Each row was made from one small tree. The marks that hang from a mark follow it in brackets, in alphabetical order. Every link used is in the known rows. Write each row's tree.
Known rows:
P{K{G} U{F}}: [ 6.03 -1.46  0.10  2.47  3.03  0.84  0.45  2.65  6.22 -1.52  1.13 -0.93
  0.15  0.65 -1.68  0.77 -3.38  0.62 -1.78 -6.15  6.46  4.26]
U{P{K}}: [ 5.40 -2.26  1.39  1.81 -0.52  1.24  3.09  2.95  2.34  1.73 -1.12  0.62
 -0.91  0.17 -2.47  0.39 -3.73  1.27 -0.78 -1.73  3.92 -0.36]
E{G{K{P{U{F{C}}}}}}: [ 3.55  1.03  2.54  1.32 -0.39  1.55  0.00  0.36  3.86 -3.98 -1.16 -1.10
  3.38  2.15  1.21 -1.00 -0.98  0.43  2.11 -0.18  5.20  1.13]
E{G{K{P}}}: [ 1.51  1.34  2.58  2.62 -3.93  3.12  0.17  2.91 -1.43 -4.80 -6.33  2.45
  2.18 -0.96  1.95  0.33 -2.69  2.91  1.25  0.84  4.05  0.02]
L{C{F{U}}}: [-4.64 -1.16 -3.15  1.37 -2.01 -2.54 -0.20  0.25 -4.34  4.11  4.39  3.89
 -3.32 -2.11 -1.71 -0.02 -2.35  0.56  1.30 -2.38 -4.08  1.28]
L{C{F}}: [-4.08 -0.76 -3.81  3.38 -2.68 -0.72  0.95  1.15 -4.23  4.04  3.13  5.19
 -2.70 -2.91 -0.40 -0.22 -4.02  0.32  1.84 -2.44 -2.58  0.42]
F{C{L} E{G{K}} U{P}}: [-0.81  1.34  1.20 -4.29 -1.53 -1.45  0.26 -1.89 -1.33  0.87 -1.21 -1.50
  1.47  1.44  1.51 -1.45  3.92 -0.53  0.42  5.17 -3.88 -1.95]
F{C{L} E U}: [-4.69  0.84 -1.75 -2.85 -1.16 -3.48 -1.88 -1.25 -2.90  4.16  2.40 -0.28
 -1.87 -0.99 -0.99  1.31  3.47 -1.31  0.98  2.11 -5.73  0.18]
G{E K{P{U{F{C{L}}}}}}: [-0.23  1.89  1.97  4.13 -2.04  1.17  1.44  1.68  4.57 -1.90 -1.72 -0.46
  0.12  0.71  1.23  0.26 -2.05  0.10  2.91  0.66  2.06  0.75]
K{P{U}}: [ 1.90 -0.64  0.70  2.72 -1.39  0.69 -2.11  3.39  1.78  0.05 -1.10  0.78
 -0.10  0.19 -2.81  1.44 -4.69  3.61  0.86 -2.90  6.01  1.25]
C{F{E{G{K{P}}} U} L}: [-5.69  2.24 -0.02 -1.34 -3.96 -0.25 -0.79  0.35 -3.82 -2.75 -3.00  2.84
  0.93 -1.62  2.51 -1.01  1.24  2.46  0.53  3.05 -3.57 -0.57]
E{G}: [-0.33  0.52 -0.90  1.38 -2.41  0.40  0.32  0.45 -2.48 -0.62 -1.22  1.85
  0.91 -0.81  0.55 -0.48 -1.58 -0.03  0.17  0.92  0.85 -0.25]
C{F{U} L}: [-6.29  0.45 -3.17  0.48 -4.63 -2.83  0.55  1.78 -2.71  4.12  2.63  4.39
 -2.60 -2.77 -0.98 -0.88 -1.76  0.75  1.47 -0.04 -5.19  1.01]
U{F{C E{G}}}: [-0.69  0.39 -1.10 -2.11  2.96 -0.42  0.11 -4.32 -0.68 -0.41  2.79 -1.76
  1.37  0.65  2.08 -1.06  4.18 -4.36 -0.11  1.73 -2.28 -1.50]
E{G{K{P{U}}}}: [ 2.61  1.20  2.65  2.45 -3.38  2.34 -0.93  2.66  1.23 -4.52 -5.06  0.79
  2.67  0.96  0.20  0.04 -4.00  4.23  1.03 -0.35  6.92  1.16]
K{G P{U{F{C E}}}}: [ 2.79 -0.56  0.98 -0.53  5.77  1.63 -4.22 -0.32  3.98 -2.19  1.30 -3.64
  1.11  1.56 -0.64  1.71  1.47 -0.02 -0.64 -3.99  4.14  1.84]
U{F{C{L} E} P{K{G}}}: [ 4.13 -1.00 -0.44 -1.32  4.84  0.64  1.54  0.59  4.27  1.59  1.73 -1.56
  0.59  0.31  0.35 -0.11  2.12 -2.59 -1.56 -1.09 -0.20  0.17]
F{C{L} E{G}}: [-4.24  1.78 -2.74 -1.56 -1.81 -1.34 -0.64 -2.04 -3.58  1.62  0.60  0.75
  1.26 -0.92  1.52 -0.68  3.09 -2.07  0.96  4.42 -4.31 -1.59]
L{C}: [-1.21 -0.63 -2.58  2.99 -1.35 -0.94  0.12  1.79 -3.20  4.01  1.40  3.80
 -2.11 -2.36 -1.05  1.24 -3.68  0.22  1.15 -1.96 -0.24  0.69]
L{C{F{E{G}}}}: [-5.27  0.01 -4.30  0.33 -0.59 -0.69 -0.29 -2.95 -5.87  1.29  2.77  3.07
 -0.46 -1.64  1.46 -1.47  0.09 -0.83 -0.09  0.84 -4.04 -1.51]

Write each row's tree:
[ 2.47 -0.56  1.95  5.12 -0.14  3.74  1.01  2.24  0.98 -4.56 -4.14 -0.62
 -1.71 -0.82 -0.53  2.69 -2.68  1.19 -1.10 -2.49  3.16  2.32]  P{K{G{E}}}
[ 3.55  0.88  1.93  1.93 -0.43  1.55  0.46  1.67  4.00 -4.34 -2.48  0.34
  3.07  1.19  1.52 -1.02 -3.08  1.65  0.58 -1.22  6.58  0.96]  E{G{K{P{U{F}}}}}
[ 5.62 -1.91  3.21  4.01  1.37  4.44  2.03  2.42  2.90 -3.41 -3.96 -1.89
 -1.13  0.91 -1.23  1.36 -2.86  1.26 -1.97 -2.17  4.11  0.21]  U{P{K{G{E}}}}
[ 1.25  1.44  2.73 -0.45 -0.93  1.86 -2.60 -0.91  0.34 -4.40 -3.52 -2.44
  2.92  2.06  0.70  0.41  0.87  2.41  1.36  1.66  4.04  0.16]  F{C E{G{K{P{U}}}}}
[-2.20  0.26 -0.29 -3.00  0.37 -1.87 -1.91 -2.80 -3.65 -0.81  0.30 -1.31
  0.06  0.42 -0.13  0.29  2.83 -0.40 -1.50  1.66 -2.20 -0.72]  F{E{G} U}
[ 0.75  0.10  2.73  5.09  0.09  4.89 -2.15  2.88 -0.63 -5.16 -5.46  0.00
 -0.86 -1.01 -0.15  2.99 -2.72  2.35 -0.13 -2.18  3.44  0.83]  K{G{E} P}
[ 2.57 -1.75 -0.05 -1.88  4.26 -0.16  1.43 -1.13  1.90  2.83  1.94 -1.18
 -0.82  0.57  0.26 -0.83  0.56 -2.27 -2.14 -1.23  0.17 -2.57]  U{F{E} P}
[ 3.70 -2.56  1.78 -2.52  2.37 -1.19  0.73 -0.18  1.26  1.34  0.21 -2.49
 -1.61  1.48 -3.14  1.11  0.80  1.02 -2.47 -0.90  1.02 -0.79]  F{E U{P{K}}}
[-4.11  1.11 -2.44 -0.74 -1.67 -1.58 -0.59 -0.34 -2.52  4.17  1.04  1.15
 -1.28 -1.99  0.44  0.98  1.82 -1.41  1.34  2.05 -4.17 -0.59]  F{C{L} E}
[ 0.68 -0.67 -1.49 -0.90  3.17 -1.63 -0.65 -1.48  2.95  1.74  3.27 -1.66
 -0.90  0.66 -0.71  0.00 -0.33 -1.12 -1.49 -2.91  1.97  0.49]  P{U{F{E}}}
[ 4.80 -1.29  0.29 -0.45  5.56  0.46 -0.93 -1.03  5.25 -1.50  2.63 -4.23
  0.33  1.82 -1.30  1.29  1.55 -1.21 -1.61 -4.40  3.78  3.32]  P{K{G} U{F{C E}}}
[ 1.66  0.26  3.29 -4.21  0.31  0.08 -0.25 -3.04 -1.15 -1.23 -1.61 -3.72
  1.20  2.70  0.81 -0.81  3.95 -0.20 -0.03  3.56 -1.71 -1.73]  F{C E{G{K}} U{P}}
[-0.47  1.24  3.29 -1.72 -1.01  0.79 -2.16 -0.38 -2.62 -5.18 -5.08 -0.68
  1.37  0.15  1.18  1.19  1.78  2.70 -0.59  1.78  0.95 -0.36]  F{E{G{K{P}}} U}
[-6.76  1.66 -4.14 -0.53 -3.17 -1.00  0.61 -1.29 -4.54  1.42  0.96  3.73
  0.33 -2.41  2.36 -2.26  0.63 -0.60 -0.01  3.03 -5.26 -1.97]  C{F{E{G}} L}
[ 3.96 -0.98  0.97  2.97  2.63  2.23  3.59  1.19  5.26 -0.53  0.25 -1.64
 -0.24  0.96  0.22 -0.17 -0.15 -2.74 -0.39 -0.41  0.34  0.10]  U{F{C{L}} P{K{G{E}}}}
[-7.53  1.36 -3.60 -2.59 -2.45 -2.93 -0.59 -2.26 -4.62  1.39  2.18  2.21
 -0.23 -1.59  0.95 -1.99  2.26 -0.49 -0.43  3.05 -6.76 -1.08]  C{F{E{G} U} L}
[ 3.40 -1.46 -0.59 -0.09  3.46 -1.48  1.19 -0.59  4.69  0.45  2.76 -2.03
 -0.68  0.96 -1.68  0.53 -0.85 -0.60 -2.12 -3.47  3.95  1.49]  P{K U{F{E}}}
[ 2.55 -1.24  0.66 -2.89  2.62 -0.79 -0.87  0.82  1.43  1.46  0.45 -2.54
 -0.34  1.01 -2.12  1.28  2.90  0.23 -1.33 -0.04 -1.54  0.95]  F{C{L} E U{P{K{G}}}}
[-0.60 -0.44 -0.80 -1.33  2.93 -0.73  0.10 -2.72  0.15  1.99  3.15 -1.43
 -1.11 -0.28  0.97  0.59  3.00 -3.74  0.20 -0.53 -2.15 -0.48]  U{F{C E}}
[-3.21 -0.79 -1.98 -0.64 -3.08 -2.36  1.57  1.82 -1.08  5.34  2.64  3.11
 -2.04 -1.08 -1.57 -2.10 -2.22  0.89  0.59  0.18 -4.21 -1.00]  C{F{U{P}} L}
[-3.31  1.50 -3.21 -2.00  1.11 -2.00  0.77 -3.15 -0.90  1.85  3.20  0.37
  1.57 -0.66  2.68 -1.61  3.95 -4.61  0.40  3.56 -4.69 -1.75]  U{F{C{L} E{G}}}
[ 1.10 -0.44 -1.69 -0.14  0.73 -1.28  2.94  1.06  2.78  5.68  3.66  1.22
 -0.17 -0.17  0.06 -1.59 -0.37 -3.28  1.38  0.65 -2.05 -1.48]  U{F{C{L}} P}
[-0.72 -1.91  0.07 -0.72 -1.12 -0.82  0.96  0.60 -0.76  3.16  2.30  1.10
 -2.19  0.24 -2.09 -1.38 -1.83  1.14  0.07 -1.65 -1.86 -0.81]  C{F{U{P}}}
[-0.53  1.30  3.61 -2.33 -0.60  0.86 -2.63 -1.64 -2.67 -4.64 -3.59 -2.08
  1.72  1.12  0.99  1.26  3.80  1.28  1.07  2.72 -0.23 -0.34]  F{C E{G{K{P}}} U}
[ 1.63  0.08  2.91 -3.61  0.10  0.06  0.14 -1.75 -1.13 -1.81 -2.94 -2.11
  0.91  1.98  0.88 -0.90  1.99  1.10 -1.65  2.48 -0.36 -1.85]  F{E{G{K}} U{P}}
